Each row was made from one walk, in order. Every step used is in the known rows, and no mark comes twice. Write each row's walk.
(in the rows, 128 means zero)
Known rows
V > Z: [146 156 159 107 109 119 152 136 146 142 136 145 148 148 117 146 163 145
 139 145 107 127 117 117 160 133 130 106 140 120 121 134  86 157 153 108]
E > W > X: [183 101 127 139  89 113 158 157 137 157 127 164 108 135  85  97 163 167
 145 128 123 197  99  96 146 124 136  94 124 135 122 110  92 141 138 155]
K > Z > X > W > G: [114  70 109 129 142 105 114 131 165 149 127 116 110 148 128 141  78 153
 189 123 138  31 104 134 169 122 132 119 143 114 138 152 114 138 167 112]
E > W > G: [138 116 148 143 114  96 145 147 148 145 129 134 108 169 115 106 101 141
 187 123 118 144  98 103 161 115 122 105 122 121 106 104  97 146 123 128]
H > N > M > Z > C: [119 131 153  92 148 149 150 112 168 116 144 131 120 115 115 117 100 117
 126 148 141 131 116 124 135 135 107  87  86 106 109 113 166 100 125 110]
H > N: [116 123 121 115 124 126 162 138 145 113 132 150 176 142 112 137 114 138
 139 151 104 118 124 112 149 137 115 104 128  68 118 132  82 119 125 104]
K > Z > X: [129  71  93 111 134 122 120 132 152 149 122 142 144 123 109 125 110 154
 162 160 141 101 114 113 154 146 123 108 166 116 138 130 105 109 165 127]
E > W > G > Z: [133 138 132 141 122  88 158 139 156 138 125 120 104 172 118 100 114 144
 165 120 119 141  97 140 154 122 117  96 129  96 107  99 131 185 104 124]
W > X > N > H > Z: [135 155 183 104 124 145 164 131 146 125 145 143 181 125 100 126 147 174
  41 145 109 165 107 142 109 109 159  70 137 105 126 133  73 111 137 143]
C > Z: [156 124 115 121  85 120 129 148 142 152 152 146 149 141 116 158 176 146
 135 144 108 132 117 102 146 136 127 108 149  93 106 134 115 136 146 112]
W > X: [167 106 128 112  91 141 163 145 144 158 128 164 148 139  98 127 148 171
 133 144 109 161  92 101 152 143 141  89 126 137 129 134  93 123 138 148]
K > Z > H > N: [126  72  82 111 149 158 143 124 142 105 101 139 201 134 109 151  88 148
 133 144 130  99 127 121 117 137  94 109 113  92 121 122 109 107 143  95]
X > N: [131 154 128 120 124 126 156 143 150 117 134 156 163 143 110 134 124 146
 128 140 104 149 120 135 173 108 155  82 128 124 125 123  88 121 112 121]
M > Z > X: [111 135 152  94 135 124 117 139 160 157 138 149 128 126 111 128 163 152
 143 165 131 108 117 108 144 155 122 110 160 119 135 130 158 108 158 122]
N > M > Z > C: [139 123 162  90 137 152 144 119 161 147 133 131  97 116 113 124 112 128
 139 142 146 142 102 112 143 140 119  85  99 163 111 113 190 104 132 131]
N > M > Z > G > W > X: [181 114 182 112 112 164 150 140  98 160 150 143 140 118  88  93 148 151
 143 120 139 198  73 128 119 140 141  69 142 143 129 137 119  85 128 128]
N > M > Z > G: [162 137 173 107 129 167 110 123  97 150 147 134 120 122 107 126 124 124
 153 142 130 137  91 118 131 144 128  74 162 142 114 125 161 108 132 106]
Z > M > N: [135 115 130 116 131 151 155 141 124 153 143 161 117 137 112 129 114 134
 146 158 132 133 132 106 139 132 155  99 168 101 123 110 143 114 106 130]
H > N > M: [126 117 128 113 126 136 152 126 119 109 144 145 150 131 119 136  82 124
 148 159 125 114 120 100 128 136 121 102 118  82 110 117  90 112 115 113]
E > W > X > N: [174 141 125 144 102 112 159 155 145 126 140 166 120 130  83  86 160 160
 120 118 119 219 107 128 158  91 163  69 112 130 129 103  75 134 127 152]
N > M > Z: [143 124 164 103 124 148 129 134 115 142 151 142 109 135 117 150 124 131
 145 151 132 122 105 117 135 145 122  88 132 130 115 116 180 111 118 118]
M > N > H > Z: [105 136 186  94 141 136 167 126 149 164 147 145 161 143 112 150 113 149
  74 165 116 116 121 129 103 154 142  79 160  90 116 125 146 116 134 125]
C > Z > H > N > M: [144 121 105 104 109 150 125 130 122 106 146 137 167 120 124 161 124 137
 126 152 138 102 129  81  78 130 109 123 108  89  91 112 108 113 147 105]
V > Z > G > W > X > N: [183 184 169 124 108 136 175 143 141 126 146 147 188 132  83  79 183 165
 115 109 112 223  96 161 158  94 171  66 133 126 141 151   4 128 151 114]
M > N > H > Z > X > F: [ 79 150 132  95 165 133 155 109 167 167 152 122 144 128 104 131 135 166
  55 176 134 106 134 101 108 138 168 101 178 106 130 127 128 102 176 135]
K > Z > M > N > H: [152  72  92 117 146 165 135 126 117 154 144 147 152 129 114 136  91 145
 101 158 152 114 121 128  88 129 131  92 195  97 127 100 161  97 123 109]
F > X > N: [107 157 133 122 131 126 176 151 156 122 136 168 164 126 105 141 133 138
 128 128 107 182 149 129 151 113 149  86 129 131 141 131  79  88 123 130]
N > M > Z > H: [139 120 158  86 136 171 127 129 119 138 123 139 134 125 117 162 120 145
 137 148 148 105 112  97  95 146 113 103 111 167 109 111 191 102 129 122]
H > N > M > Z > X > W: [101 126 147 105 154 119 117 130 136 111 159 141  91 107 118 147 124 129
 146 148 155  43 136 121 124 136 128 120 131  77 129 140 160 115 153 103]
E > W: [150 109 128 135 114 103 151 155 133 143 123 159 111 139  97 113 141 148
 163 134 123 164 121  97 153 122 127 106 135 122 115 108 108 143 127 133]
W > X > N: [160 145 126 121 102 139 167 145 150 129 139 162 160 137  99 115 147 164
 109 135 104 180 100 133 166 110 167  68 115 135 136 124  72 117 128 143]
C > Z > G > W > E: [158  90 130 130  93 153 142 161  94 140 134 133 189 127  83 142 166 140
 153 115 121 156 144 107 135 142 131  95 163 121 109 162  77 127 145 100]
N > H > Z > G > W: [120 121 205  99 144 146 171 138 124 144 121 123 206 127  98 121 132 168
 103 133 125 151 107 125  93 133 131 103 181  93 112 155  57  99 137 115]
G > Z > C: [127 135 109  94 134 125 181 121 196 142  98 130 130 133 109 118 131 155
 125 137 129 145 110 131 162 139 122  90 111 132 119 127 150 160 117 131]
X > F > Q: [128 112  76 115 123 138 161 134 143 136 126 126 157 133  90 153 149 153
 113 134 106 154  84  81 174 120 156 122 118 129 130 141 120 180 133 122]
X > N > H > Z: [107 164 185 102 144 137 158 134 145 110 140 131 187 132 114 146 126 155
  62 149 110 130 127 143 114 108 148  84 150  92 114 129  89 114 126 120]

Which walk is each row?
[114 160 117  95 143 123 132 133 168 128 131 153 185 120 110 115 126 175
  89 162 136 116 118 104 106 111 150 107 163 134 136 121  79 104 154 129] -> Z > X > N > H
[148 154 156 112 128 141 151 134 132 147 161 153 114 139 117 132 154 128
 136 155 130 131 137 122 141 125 154 102 168  93 123 111 124 144 133 111] -> V > Z > M > N
[157 127 109 113 111 152 124 138 125 162 171 149 146 129 118 149 162 146
  84 162 140 121 130  95  73 126 141 109 197  79 108 105 160 114 135 111] -> C > Z > M > N > H
[123 114 122  96 138 158 150 125 122 103 113 143 171 122 118 150  80 143
 139 156 142 100 124  84  88 135 111 117  94 117 104 112 103 104 126 116] -> Z > H > N > M
[117 131 103  94 147 149 163 115 128  97 111 132 168 126 118 144  95 143
 118 154 145  95 124 119  83 143 106 106 104  92 105 109 134 142 106 111] -> G > Z > H > N > M
[112 126 187  95 133 138 158 131 136 141 128 129 173 136 117 155 128 164
  85 160 116 108 115 111 101 141 123 106 159  93 109 135 107 118 138 127] -> N > H > Z
[104 173 151 102 147 125 119 141 169 126 153 150 139 120 107 116 156 145
 120 156 127 128 126 141 157 121 146  91 151 119 142 126 140 102 148 120] -> M > Z > X > N
[133 158 159  94 147 169 127 131 128 109 134 141 144 120 114 150 117 137
 113 140 145 127 118 130 108 112 139  84 101 166 117 101 174  99 118 119] -> X > N > M > Z > H
[119 110 190 108 134 154 148 145 105 119 137 127 120 121 120 141 138 138
 139 160 131 121 139 107 144 122 138 118 173  64 110 130  97 114 114 138] -> H > Z > M
[104 128  97  98 144 136 121 134 164 147 143 121 134 115  91 133 181 152
 105 148 127 130  85  86 159 133 148 129 142 126 144 142 172 160 167 120] -> M > Z > X > F > Q
[136  66  88 108 150 167 135 117 115 100 116 135 175 121 118 151  56 137
 141 150 152  93 122 113  97 133 100 106 102 105 112 108 113  95 134 104] -> K > Z > H > N > M
[163 146 119 109 108 144 163 135 150 136 138 157 195 134 100 122 145 184
  60 141 115 169  93 124 109 108 155  75 134 146 134 120  80 112 133 136] -> W > X > N > H
[127  76 123 124 115 140 157 157 108 126 110 143 127 135  93 196 125 144
 154 116 120  61 165 107 162 142 145 106 124 149 125 165 137 160 130 119] -> X > W > E
[ 93 127 184  83 146 125 136 128 152 148 129 129 160 114 118 131 134 173
  92 176 135  92 121  90  92 147 125 123 178  98 123 139  92 106 169 140] -> N > H > Z > X
[138 145 162 111 141 166 118 114  99 116 156 131 144 122 108 119 111 112
 141 146 125 127 103 131 125 141 113  77 148  85 110 127 141 101 127  87] -> H > N > M > Z > G
[130 136 130 144 142 109 153 140 142 146 148 129  70 159 119  83 105 125
 160 131 144 147 119 146 135 111 142  90 156  72 113  77 167 168  84 126] -> E > W > G > Z > M > N
[166 151 159 112 113 156 138 133 124 127 169 151 120 125 103 118 141 138
 102 139 129 177  95 150 142 116 158  52 111 143 127 109 146 103 115 137] -> W > X > N > M > Z
[103 136 142  95 147 158 143 134 148 112 120 145 185 136 108 155 139 146
 117 147 121 102 129 119 107 146  93 109 105  92 114 125 164 105 137  93] -> M > Z > H > N
[128 132 107  92 131 145 164 133 152 134  86 141 169 141 111 155 137 169
 123 141 125 108 117 118 112 145 115 108 123 138 115 126 155 158 120 122] -> G > Z > H
[190 120  79 137  82 144 163 140 128 160 154 128 174 134  79 113 218 177
 107 108 112 216  94 103 152 112 170  89 155 116 122 155  48 109 166 122] -> C > Z > G > W > X > F
[128 139 194 102 139 156 136 121 117 146 123 120 185 124 107 133 129 161
  93 150 112 125 100 111 102 139 124  89 188 108 108 148  89 116 151 116] -> N > H > Z > G
[135  82 145 120 120 162 167 155  93 133 101 137 191 132  79 130 116 145
 169 118 123 151 140 106 142 149 135  92 154 150 124 162  68 115 125 113] -> Z > G > W > E
[158 130 129 107 115 134 194 155 155 133 135 162 215 135  93 110 145 191
  69 126 128 193  99 132 100 103 161  84 123 133 137 131  51  95 119 133] -> G > W > X > N > H
[118 145 125 107 149 143 158 116 144 157 147 123 141 163 135 122  88 146
 100 154 140  95 101 140  86 131 135  93 178  84 115  98 175 148  91 111] -> W > G > Z > M > N > H
[112 166 169 115 141 143 151 142 131 121 167 156 123 112 113 142 128 114
 120 130 134 176 144 146 127 115 140  72 123 137 135 114 152  73 113 128] -> F > X > N > M > Z
[102 139 188  81 154 141 179 114 195 167 130 132 147 129 110 126 101 152
  66 155 130 138 119 124 110 146 137  76 126 125 113 126 154 111 147 137] -> M > N > H > Z > C
[109 111  70 105 135 127 141 133 163 145 128 126 146 112  93 128 154 162
 123 152 128 131  88  62 162 125 158 139 137 136 143 144 107 168 166 135] -> Z > X > F > Q
[119 152  98 100 132 117 137 127 167 141 140 116 140 119  99 129 186 155
 109 152 122 131  93  75 166 120 157 144 139 128 140 146  83 201 191 117] -> V > Z > X > F > Q
[147  68  97 126 140 159 138 134 120 150 145 151 120 132 110 132  94 126
 146 153 144 128 126 139 147 129 145  86 177  88 129 104 156 109 114 115] -> K > Z > M > N
[139 116 123 104 138 160 152 132 125 160 145 156 149 134 115 137 116 151
  99 162 144 119 123  95  85 130 143 106 184 108 121 104 151 106 115 123] -> Z > M > N > H
[ 94 152  76 115 146 110 151 111 180 144 126  97 127 162 123 113 125 158
 135 146 121  94 103 115 168 126 148 113 149 112 131 129 110 155 144 127] -> W > G > Z > X > F
[137 162 164 110 132 149 130 132 124 113 166 143 124 129 116 136 123 122
 121 143 127 145 114 149 148 113 148  68 123 129 121 104 160 106 104 114] -> X > N > M > Z
[132 129 124 104 131 138 162 128 156 174 141 164 171 149 110 146 107 155
  91 160 121 119 109 110  99 151 138  86 155 132 123 114 151 120 133 118] -> M > N > H
[112 132 123 108 142 125 160 129 167 132  95 115 135 166 131 172 107 168
 149 105 127  38 108 138 130 124 125 119  99 140 117 144 163 187 120 110] -> X > W > G > Z > H
[108 126 187  81 145 141 171 120 182 146 110 119 158 120 114 133 116 164
  80 148 128 132 112 106 112 134 118 103 125 125 107 135 116 114 150 139] -> N > H > Z > C
[128 127 152  92 136 161 134 138 143 144 111 145 160 139 108 165 155 158
 128 144 125 110 116 108 114 150 108 109 120 152 118 126 188 112 142 113] -> M > Z > H
[128  62  91 122 138 111 119 141 154 145 121 139 113 121 108 151 119 160
 163 135 146  54 127 126 161 130 136 120 157 117 145 155 121 133 172 118] -> K > Z > X > W
[129 140 128 126 135  93 169 126 202 142 105 112  89 158 116  80 107 145
 161 113 134 161  94 138 163 114 113  92  93 130 106 101 144 180 115 135] -> E > W > G > Z > C
[115 143 130 101 136 119 176 114 208 146 104 109 129 160 128 108  90 147
 147 125 117 125  87 140 169 134 116  89  96 132 114 127 140 162 117 127] -> W > G > Z > C
